Each row was made from one small tree. The marks that hang from a mark follow it in brackets, in alphabetical order. Every link used is in the known rows. Write each row's tree.
(in the rows, 128 means zero)
Known rows:
favagov(losoz(mozun(dizo))): [105 110 135 159 118 164  97 133 155 114 128  19 171 136 119 172 106 104
 119 117 117 147 109 139 117]
vodof(kazep(favagov(dizo))): [101 134 130 105 120  91 115 176 142  95 143  84 153 154 130 146  85 144
 102 111 139  73  86 162  86]
pasa(kazep): [ 96 109 149 146 138  94 134 108 136 120 138  91 130 135 129 149 108 139
 140 130 113 137 121 174 131]
favagov(losoz): [110 123 115 143 117 135  70 142 121 137 129  73 184 123  96 146  96 130
 123 139 124 143  94 138 134]
dizo(favagov(losoz)): [140 129 112 145 112 108  62 151 138 112 141  91 186 108 109 153 123 118
 133 144 135 136 139 105 146]
kazep(favagov(losoz(mozun))): [100  84 112 113 110 112  87 143 136 109 119  69 183 147 112 158  74  96
 118 134 114 121 103 173 107]
pasa(kazep(favagov) losoz): [ 82 100 127 129 149  86 110 116 119 152 116  73 179 144 108 172  84 119
 146 122  87 111 111 209 118]
fumi(dizo): [124 111 121 147 120 118 124 163 128 137 157  76 128 153 132 159  98 133
 126 159 108 107 151 149 148]
mozun(dizo(favagov) kazep): [143 132 169 141  97  91 135 153 179 104 206  90 167 137 141 193 165 120
 112  96 107  98 161  78  61]
fumi(dizo(mudal)): [127 121 113 142 152 153 128 173 132 160 141  73 119 134 126 158  73 144
 120 151  92 110 153 156 149]
fumi(dizo(favagov mudal)): [149 128 111 142 147 136 112 180 144 141 144  82 128 119 128 162  94 129
 127 158 103 105 184 131 158]
losoz(pasa(dizo(favagov))): [121 138  67 124 112 104 131 135 150 147 155 106 146 107 140 150 104 108
 158 113 117 122 150  84 129]
vodof(kazep(favagov)): [ 89 116 129 116 107  95 106 181 134  94 135  92 161 168 129 136  95 127
  89 112 115  95  83 171  90]
dizo(favagov(losoz(mozun)) mudal): [156 125 102 143 145 163  68 154 156 116 111  60 159  90 123 159  92 117
 123 126 118 143 144 130 147]
pasa(dizo losoz(favagov mozun(kazep))): [148 127  92 136  95 129 131 113 159 155 157  43 140 116 145 169  97 116
 156  88 104 119  97 163 104]
vodof(kazep(favagov(losoz))): [ 81 120 129 118 102 111  78 179 130 103 124  71 188 155 106 138  88 127
  86 124 111 104  72 176 100]
vodof(kazep(favagov(dizo(mudal)))): [105 141 126  99 137 113 115 182 143 108 132  84 149 144 127 146  70 151
  97 102 128  75  88 168  86]
mozun(dizo(favagov mudal)): [116 147 135 150 159 153 143 164 172 137 144  77 164 127 122 170 117 121
 116  93 111 118 161  91  97]
fumi(dizo(favagov(losoz(mozun(kazep))))): [163 101 130 152  90 112  79 160 153 106 169  49 141 118 135 182 123 110
 126 168 104 104 177 137 148]
pasa(kazep losoz(mozun(dizo))): [ 96 102 151 175 156 138 129 100 154 131 120   9 144 142 140 192 111 111
 148 101  84 132 123 196 126]
dizo(favagov): [145 127 113 138 120  91  94 154 143 102 154 114 156 125 136 150 128 121
 134 129 140 124 150 100 129]
vodof(kazep): [108 135 134 141 114 122 101 174 135  96 141  78 140 156 139 132 113 145
  96 109 123 114  81 154 112]
kazep(favagov(dizo)): [111 118 111  90 132  76 132 148 135 123 147 114 163 146 120 161  71 135
 134 123 150  81 116 143  89]
vodof(kazep(favagov(dizo losoz(mozun)))): [105 122 129 109 107 115  88 167 147  85 127  46 163 139 126 153  81 128
 100 117 135  89  77 178  98]
mudal(dizo(favagov(losoz(mozun(kazep))))): [155  86 117 145 103 115  59 151 183  88 183  66 158 111 127 205 116 117
 131 143 105 108 160 132 136]
losoz(favagov(dizo(mudal))): [116 152  90 110 133 156 160 140 143 182 120  99 132 133 104 153  79 133
 122 108 136 128 125 121 115]

Which tree is each row?
[136 128  92 119 131 174 162 126 163 146 113  55  99 136 140 165  77 114
 123  99 136 137 132 145 121] => losoz(favagov(dizo(mudal)) mozun)
[107 121  40 118 108 184 180 118 165 186 106  57 106 130 143 151  75  78
 132  89  89 159 142 126 128] => losoz(favagov mozun pasa(dizo(mudal)))
[141  87  91  90  90 102 132 129 158 114 157  75 125 148 166 197  96  89
 116  98 100 100 148 129  82] => losoz(mozun(kazep(favagov(dizo))) pasa)
[135 124  89 142 135 158  90 179 140 169 127  63 153 106 104 167  86 114
 122 167  83 118 187 121 173] => fumi(dizo(favagov(losoz(pasa)) mudal))
[136 158 107 121 159 162  90 142 136 158 122  63 165  84  90 161  57 163
 141 129 146 114  97 132 130] => favagov(dizo(mudal) losoz)
[123 113 131 134  98 178 180 134 186 145 145  44 121 162 143 189 121  93
  87  74  82 141 141 132  70] => losoz(favagov mozun(dizo(mudal) kazep))
[ 67 136  67 118 120 153 195 102 152 219 109  88 120 120 109 143  75 104
 138 104  73 156 144 139 130] => losoz(favagov pasa(dizo(mudal) kazep))
[126 143 123 156 148  80 113 101 152 140 151  67 155  76 131 159 105 145
 197 118 117 107 126 168 144] => pasa(dizo(favagov) kazep losoz)
[ 80 114 101 139 114 138  92 117 122 164 111  63 173 121  90 158  97 110
 127 140  88 155 120 144 147] => favagov(losoz(pasa(kazep)))
[105 121 110  93 123  95  97 145 130 131 134  90 193 127  90 163  63 130
 135 136 143  90 104 147  99] => kazep(favagov(dizo losoz))
[ 86 144  41 109 112 169 176 130 146 220 113  99 135 127 109 141  72  99
 129  99  86 151 135 106 122] => losoz(favagov pasa(dizo(mudal)))
[ 83 121 113 149 132 131 131 105 124 187 107  62 159 144 100 167 106 115
 140 117  86 147 116 190 144] => pasa(kazep losoz(favagov))
[142 142 100 138 151 152  66 163 144 140 116  87 177  86 102 150  93 129
 123 130 117 137 139 114 144] => dizo(favagov(losoz) mudal)
[159  98 128  99 120 105 127 135 161  89 160  76 121 133 166 186  81 124
 118  98 116  93 122 164  74] => losoz(mozun(kazep(favagov(dizo(mudal)))))
[103 112  50 123  83 160 178 109 165 168 123  57 109 144 148 153  91  71
 136  97 101 155 143 117 126] => losoz(favagov mozun pasa(dizo))
[ 78 123 128 114 154 104 143 105 155 150 126  76 158  82  97 139  39 147
 161 129 101 113  99 205 110] => pasa(dizo(mudal) kazep(favagov(losoz)))
[104 141 134 136 167 114 164 101 159 144 142  83 112  85 133 135  63 166
 174 117 112 124 107 182 123] => pasa(dizo(mudal) kazep)
[108 129 106  89 146 121 103 152 132 148 119  87 187 114  87 163  44 137
 128 130 133  93 104 152  99] => kazep(favagov(dizo(mudal) losoz))
[ 95 136 130 105 112 104  88 174 137 104 132  67 178 139 108 148  80 141
 100 122 136  82  74 167  95] => vodof(kazep(favagov(dizo losoz)))
[ 78 139  73 106 132 156 186 113 143 219  97  87 119 128 101 167  78 111
 127 108  93 144 161 128 131] => losoz(favagov(dizo(mudal)) pasa(kazep))
[104 120 157 106 126 121 157 157 168 140 172  92 175 151 118 193  98 125
  88  81  76  89 131 130  28] => mozun(dizo(mudal) kazep(favagov))
[161 123 109 106 104 149 159 122 170 140 147  63  98 132 148 184  94 119
 112  89 122 121 131 140  90] => losoz(favagov(dizo(mudal)) mozun(kazep))
[147 120 133  82 118  81 125 149 147 122 176 120 150 131 132 181  80 149
 114 105 119  72 116 144  56] => mozun(kazep(favagov(dizo(mudal))))
[129 101 106 150 121 125  58 161 169 111 167  82 178 113 102 188 105 124
 138 153 111 115 156 123 153] => mudal(dizo(favagov(losoz)))
[111 151  79 143 120 134 135 126 135 190 138  70 166 118 111 147  85 129
 166 102 116 123  89 145 124] => pasa(dizo losoz(favagov))
[119 118  73 135 123 173  96 123 152 150 112  38 151  96 123 157  66 104
 140 118 100 151 112 141 140] => favagov(losoz(mozun pasa(dizo(mudal))))
[130 137  76 129 143 163  70 161 141 164 106  87 180  88  99 157  90 110
 119 129  97 144 158  98 150] => dizo(favagov(losoz(pasa)) mudal)
[ 89 132  87 127 147 133 162 108 149 176 125  86 119 100 129 147  69 131
 157 111  86 135 133 145 131] => losoz(pasa(dizo(mudal) kazep))
[ 77 125 103 109  96 111  94 169 138 124 129  69 183 136 109 137  79 118
 104 118 106 102  80 159 100] => vodof(kazep(favagov(losoz(pasa(dizo)))))
[158 104 115 118 124 107  91 133 141 119 152  50 156 135 150 198  92 121
 137  98 112  88 107 171  94] => pasa(losoz(mozun(kazep(favagov(dizo)))))
[116 127 105  85 154 105 132 157 139 137 131 110 156 129 114 161  49 140
 127 116 138  81 118 147  85] => kazep(favagov(dizo(mudal)))
[154 143  96 139 144 140 102 135 172 119 142  64 147  63 133 140  79 138
 163 119 135 124 121 130 136] => pasa(dizo(favagov(losoz(mozun)) mudal))
